Each row was made from one small tree. The marks that hang from a mark follow it in brackets, in alphabetical order. Every link used is in the known rows. Write each row's tree.
(in the rows, 128 means zero)
Known rows
gimo[ribore[rokanu[gavu[bisi]]]]: [122 148 130 168 120 169  64 126 117  94 108  98 104 138 171 165  84 146
 148 119 108  86 162 160  91 128 154  95 155 130 139  74 140  78 109 135
  76 116 114 104 158 101  97 124 130 130 171 104 146 138 112]
fivo[rokanu[ribore]]: [103 107 123 170  96 137 180 156 142 121 165 110 134 152 139  95 170 139
 134 133 137 154 138 125  85 123  61 164 146 131 144 119  80  81 117  81
 119 125  51 152 121 130 119 138 132 149  93  95 126  98 165]
bisi[ribore[rokanu[gavu] soze]]: [107  81 147 172 146  96 124 156  97 168 114 135  88 159 157 150 105 136
 107 142 118 125 175 127 120 183 143  94 125 117 125 131 115  93 130 136
 127  76 148  97 125 140 108 131 114 107 125 118 135 112 130]
fivo[rokanu[gavu ribore[soze]]]: [ 86  99 128 192 107 106 151 158 147 192 144 115 147 156 163 137 160 129
  82 138 124 125 168 150 109 167  82 126 125 125 110 145 102  74 127  73
 142  62  89 141  88 138 110 124 112 155 113 111 110 107 162]
gimo[ribore[soze]]: [121 135 143 157 127  62 116 114 102 162 119 116 139 136 136 146 157 136
 140 114 150 120 168  88 145 163 156 115 155 169 148 101 126  63 111 152
 100 141  87 136 145 177 115 126 149 212  42 147 139 118 144]
ribore[bisi soze]: [163 113 138 153 161  58 128 114 131 193 130 121 119 117 106  97 114 131
  93  75 122 136 125 121 140 145 192 114 145 145 114 128 119  69 129 174
 115 144 133  74 116 179 129 123 139 176 149 125 115 143 137]
bisi[fivo gavu roza[gimo]]: [131 138 112  48 137 164 150 115 122  97 121 172 172  96  80 136 133  81
 150 137 134 125 106 111 204 138 150 126  94 120 137 169 151 209 175 102
 175 147 139 167  88 108 157 129  68 106  90 167  86 150 130]
roza[bisi[fivo ribore]]: [149 136 131  92 131 107 147 117 130 127 129 152  97 138 116 134 163 156
 179 140 151 181  89 106 117  88  65 149 108 126 170 151 119 166 113 171
 165 152 149 179 148 131 179 148 158 100 108 172 165 124 117]
gimo[ribore[bisi rokanu[gavu] soze]]: [135 110 149 174 149  70  79 139  93 221 105  93 134 132 169 113 117 125
 118  97 108  68 173 113 152 196 191  73 156 131 101  71 127  76 132 153
 139 115 192  44 112 136  90 103 173 162 164  88 152 131 101]
fivo[rokanu[gavu]]: [134 103 128 191  98 167 119 146 150  96 106 161 140 106 155 101 110 127
 131 147  93 103 137 156  76 116 124 118 112 141 141 124  98  70 126 130
  99 100  95 109 106 130 120 134  44 109 169 103 143 117 147]
rokanu[gavu ribore[bisi[fivo] soze]]: [138 117 147 130 162  69 150 140 148 236 149 134 163 139 121 131 176 111
 102 103 148 124 123 159 170 167 140 138 103 127  99 181 149 122 120 104
 134  98 184 159  93 150 159 115 184 147 105 164 115 119 123]
gimo[ribore]: [138 143 142 144 100 108 112 125 110  93 106 139 141 111 134 132 143 131
 183 127 141 125 146 100 121 121 149 139 143 169 169  91 127  78  99 154
  74 168  80 153 171 152 111 131 156 184  63 134 159 103 147]
roza[bisi rokanu[gavu ribore[soze]]]: [136 119  95 168 125  61 113  91 142 221 142 109 108 152 138 183 167  96
  72 173 113 137 148 193 103 146 101 155 130 121 117 126 165 114 115  77
 183  84 131 145 130 111 114 106 175 169 187 132 157 123 164]
gimo[ribore[rokanu]]: [133 114 148 173 117 134 108 145  86 122 115 105 114 131 157  98 131 141
 182 106 124 103 172  88 116 146 150 117 167 142 172  69  86  67 124 144
 101 157  85 103 153 127 102 127 151 156  85 117 153 109 138]
bisi[fivo gavu ribore roza]: [ 99 153 155  33 134 168 127 166 125  86 113 181 161 119 129 152 125 128
 136 161 147 125 101  82 219 110  92 113  96 131 112 164 176 228 151 136
 134 148 159 179 133 133 152 131 143  94  70 147 114 118  94]
gavu[bisi[ribore]]: [120 157 123 111 122 124 129 108 140  48 131 131  78 146 116 166  94 173
 135 129 155 175 108 126  76  70 101 141 144 144 141 124 143 119  96 176
  54 139  91 149 195 138 140 151 125 115 134 134 124 120 126]
rokanu[gavu ribore[bisi]]: [161 121 124 154 111 107 122 141 158 142 124 141 149  98 123 131 154  98
 114 117 121 132 112 172 100 121 153 155 113 141 111 145 162 107 110 110
  61 125 158 146 143 120 111 105 198 155 167  98 135 108 133]
gimo[ribore[bisi rokanu soze]]: [131 110 150 175 156  62 118 143  80 229 129  62 120 150 155  88 118 153
 125  73 127  96 163  78 160 183 180  90 191 129 117  57  89  69 133 146
 159 153 155  35 121 151  94 120 195 177 115  90 137 136 110]
roza[gimo[ribore]]: [134 124 107 133  89  92 159  96  90  92 116 114 136 116  97 142 168 101
 215 126 157 142 141 100 117 143 145 153 153 152 187  79 100  98 118 120
  95 159  98 163 147 109 117 136 125 174  62 159 147 120 162]
fivo[rokanu]: [124 105 127 179 106 156 142 141 133  97 134 131 123 118 146  75 117 148
 144 118 109 135 135 125  82 109 103 132 137 139 147 111  66  68 124 138
 120 140  63 105 111 151 131 146  67 129 126  99 133 114 158]
fivo[rokanu[ribore[bisi[roza]]]]: [117 139 120 127  98 134 155 176 148 141 156  94 161 126 137  65 167 145
  75 121 131 136 107  86 117 117  89 144 135 117  70 125 103 149 138  92
 147 145 141  95 109 132  89 121 195 149 133  58 113 129 112]
gavu[bisi]: [153 151 115 141 130 149 105  87 156  64 129 139  89 117 111 146  70 153
 121  97 125 145 109 154  76  75 153 134 141 146 144 127 132  80 101 166
  51 150  62 127 167 147 136 135  90 139 155 142 112 140 148]
rokanu[gavu[bisi[fivo roza]] ribore]: [117 179 130  70 124 173 110 136 179  83 146 147 158 131 123 169 162 125
  89 142 144 127 109 156 131 106 111 140  73 121 101 199 179 190 107  97
  89 107 136 191 138 121 138 113 148 125 111 189  90 137 111]
bisi[fivo roza[gimo]]: [149 125 124  73 123 142 181 110 123  95 131 149 156 110  73  90 182 100
 162 123 150 145 103  91 148 140 158 152  95 123 148 167  99 182 144 124
 155 152 134 159  96 126 154 135  61 126  57 205 105 150 145]

Which tree is each row?
[139 134 139  93 148 127 144 142 142 172 148 144 166 126 111 122 147 107
 143 101 138 124  94 156 193 118 113 153 126 129 116 155 163 160 145  96
 148 152 140 176 111 114 163 123 211 133 107 113 117 117 113]
rokanu[ribore[bisi[fivo gavu]]]
[149 124 143 172 135 111 106 142  88 156 122  83 126 121 156  68 114 138
 171  79 118 105 140  85 131 143 166 117 173 131 135  49  94  84 123 151
 120 179 147  57 145 130 103 126 197 150 136  74 164 125 107]
gimo[ribore[bisi rokanu]]
[164 127 146 119 137 118 147 141 158 158 140 149 168 116 123 113 175 108
 142 107 132 116 103 166 133 128 133 157  90 127 124 175 151 143 111 113
  97 121 177 173 112 126 158 115 190 124 126 150 134 108 119]
rokanu[gavu ribore[bisi[fivo]]]
[145  92  98 154 112 127 137  65 104  92 113 136 131 101  92 133 123  51
 174 178  99 125 128 186  77 145 164 159 117 127 154 109 124 125 115 110
 125 104 130 131 132 102 124 122  36 115 169 130 172 124 173]
roza[gimo rokanu[gavu]]
[126 170 133  79 157 186 113  86 142  79 161 111 131 133 112 108 100 129
 111 156 121 119  97 136 126  93 125 139 118 114  99 132 147 198 105 152
 159 142 115 123 144 148 141 133  83 112 124 167 132 153 117]
gavu[bisi[fivo roza[rokanu]]]
[136 164 109  62 133 161 158  80 143  55 144 121 131 119  73 127 132 129
 137 115 153 157  94 117 134 108 141 133 116 109 135 159 118 194 138 131
 140 140 119 155 116 122 156 141  63 108 106 209  81 172 123]
gavu[bisi[fivo roza[gimo]]]
[121 111 129 161 125  81 132 140 147 172 129 153 143 134 130 176 161 102
  87 132 137 134 164 160 127 158 147 143 106 147 128 174 156  76 113  86
  84  85  94 170 125 144 112 114 139 183 101 146  92 101 168]
rokanu[gavu ribore[soze]]
[143 105 114 155 115 131 103 140 117 131  86 144  64 130 158 154 120 147
 141 152 102 144 132 140  72 117 120 120 123 113 155 124 122 128 138 145
 140 109 168 111 148  91 118 123 147  81 222  97 172 122 122]
roza[bisi[ribore[rokanu[gavu]]]]
[114 144 113 152 132  95 110 113 165 150 143 130 117 152 129 208 128 135
  56 119 142 138 147 193 107 135 142 131 131 133 111 157 171  86 110  95
  69  72  94 160 144 132 123 121 139 167 138 154  81 131 155]
rokanu[gavu[bisi] ribore[soze]]
[136 117 112  92 120 151 200 127 124 133 155 101 165 114  94  28 163 125
 147 113 136 121  83  75 151 134 119 126 125  93 103 131  62 197 164 122
 231 148 195  84  48 121 146 140  81  95 128 126 124 172 103]
ribore[bisi[fivo[rokanu] roza[gimo]]]
[128 117 147 132 150 169 141 149 136 169 141 126 164 125 141  66  79 133
 145  95  99  92  96 143 182 115 101 108 140 117 111 128 103 145 163 133
 200 147 150  97  63 137 179 138 102  84 157  73 144 138  90]
ribore[bisi[fivo[rokanu] gavu]]
[108 115 143 136 136 193 143 151 133 137 143 150 157 127 146 100  87 133
 162 127 113 108 114 138 177 114  78 110 129 128 142 139  96 130 156 113
 184 128  83 139  73 125 176 146  62  88 106 114 118 125 128]
bisi[fivo[rokanu] gavu]
[113 111 122 192  86 154 148 165 153 113 130 137 150 131 156 131 166 109
 126 154 116 134 145 167  80 124  76 149 117 131 135 137 110  87 116  75
 103  88  89 155 117 115 109 122 124 138 133  94 126  93 157]
fivo[rokanu[gavu ribore]]
[ 93 133  93  86 123 142 160 126 103  54 132  86  74 160  93 144 109 151
 114 147 151 167 119  82  94 121 123 117 157  91 119 109 102 187 155 116
 130 129 152  93 152  84 103 145 105  77 141 115 100 161 115]
gavu[bisi[ribore[rokanu] roza[gimo]]]
[162 137 137 110 154  82 110 134 135 179 121 125 140 107 114  84 119 133
  48  90 125 125 123  78 167 150 202  98 115 138  74 143 138 126 142 169
 134 155 160  61 115 186  98 103 156 176 134 124  94 154 115]
ribore[bisi[roza] soze]
[135 139  95 101 110 112  99 126 129 115  92 167  92 118 131 197 102 132
 131 162 125 154 101 129 147  72  81 132 133 141 145 133 175 159 150 144
 128 149 125 162 169 107 140 133 172 109 193  87 150 122 116]
roza[bisi[gavu ribore]]
[133 112 123 177 169 138  77 113 140 156 121 111  80 146 148 160  57 155
  70  98  96 108 165 185  99 153 180  81 142 115 115 125 127  59 130 141
 120  75 102  60 119 130 114 125  67 118 195 137  94 156 135]
ribore[rokanu[gavu[bisi]] soze]
[164 120  77  82 138 125 158  81 124 144 120 145 127 110  82 165 125  93
 178 113 126 151  84 160 171 113 111 138 126 121 183 148 129 174 176 103
 216 151 137 175  86  81 192 138  90  99 162 164 132 158 143]
roza[bisi[fivo gavu] gimo]
[125 155 124 123 113 139 101 112 150  48 102 163  98 128 131 203  85 150
 123 158 133 143 112 159  73  84 119 123 109 140 122 141 179 127  94 160
  30 107 134 162 186 124 125 130 104  92 180 136 137 121 116]
rokanu[gavu[bisi[ribore]]]
[137 158  82  92 115 140 137  85 142  47 122 122 113 109  73 144 123 119
 106 119 141 162 106 118  99 106 168 134 131 119 122 133 132 161 139 126
 105 151 103 127 142 113 110 136  75 130 150 157  76 171 144]
gavu[bisi[roza[gimo]]]
[ 82 114 141 129 119 173 181 167 144 155 169 125 169 152 150 118 143 132
 145 129 138 118 122 146 175 119  32 159 132 121 140 148 104 143 149  61
 186 117  77 184  86 114 167 142 133 106  74 107 113 101 138]
bisi[fivo[rokanu[ribore]] gavu]
[ 89 124 164  58 152 194 117 189 101 115 120 147 131 140 147 116 103 141
 132 155 127 111 133  68 205 139  96 104 112 103 109 136 136 221 171 124
 180 140 165 129 120 121 140 131 135  67  82 117 113 124  83]
bisi[fivo gavu ribore[rokanu] roza]
[101  83 148 156 148  91 147 161  90 171 132 116  73 172 144 118 112 166
 114 116 140 151 168  81 130 163 131 111 161 120 136 110  86  90 135 155
 145 116 112  90 138 149 114 144 130 119  88 119 126 117 136]
bisi[ribore[rokanu soze]]
[127  97 108 156 109 117 154 118  66 122 120  80 116 138 119 109 157 111
 207 117 137 128 167  97 118 170 149 137 175 125 187  64  64  89 140 108
 140 149 105 116 128 100 102 139 122 145  79 127 146 128 150]
roza[gimo[ribore[rokanu]]]
[146 132 131 126 112 168  74 113 132  83 103 152 151  86 134 120 116  75
 101 200  84  90 138 150 104 126 167 134  85 135  97 125 168 156 110 139
 117 124 141 102 146 143  90 104  83 129 167 122 151 118 141]
bisi[roza[rokanu[gavu]]]
[169 117 162 111 159 176  92 162 133 149 112 150 151  98 142  43 122 116
 113 105  82  83 115 125 159 151 192  95  88  99  92 149 126 173 148 157
 166 137 222  60  85 129 123 110 132  78 171 130 122 145  84]
ribore[bisi[fivo roza] rokanu[gavu]]
[ 99 173 110 102 119 154 124 100 146  78 174  93 125 142 115 149 134 120
  66 179 139 145 120 145  92  89  98 174 136 120  88 111 168 178  96  90
 118 138  80 143 174 125  90 121 160 154 129 120 108 134 145]
gavu[bisi[roza[rokanu[ribore]]]]
[141 155 132 127 124 102  80 129 111 143 104 128 163  97 135 145  98 107
 156 112 115  84 120 114 184 119 154 109 156 162 124  76 177 125 130 145
 100 185 145 118 152 123 124 111 206 166 144  75 151 125 100]
gimo[ribore[bisi[gavu]]]
[ 86 141 124 136 146 102 111  84 116 133 131 105  91 161 136 206  74 141
  82 183 129 126 144 171  97 128 115 118 133 118  90 107 180 140  90 149
 117  66 148 116 170 140 118 134  91 117 174 125 159 131 128]
roza[rokanu[gavu[bisi[ribore[soze]]]]]
[147 105 141 126 138 142 121 147 114 154 107 150  87 144 159 133 133 149
 171 138 115 135 121 137 109 128  86 117 106 101 153 151 108 161 133 150
 191 106 190 135 119  97 157 134 140  50 176 145 169 132 104]
roza[bisi[fivo ribore[rokanu[gavu]]]]
[102 182 152  45 137 167 139 130 138  50 141 139 119 146 114 146 131 172
 123 140 165 157  92  82 136  77  90 126 102 123 103 162 149 212 115 165
 103 140 141 167 161 154 154 142 137  94  80 176 111 142  93]
gavu[bisi[fivo ribore roza]]
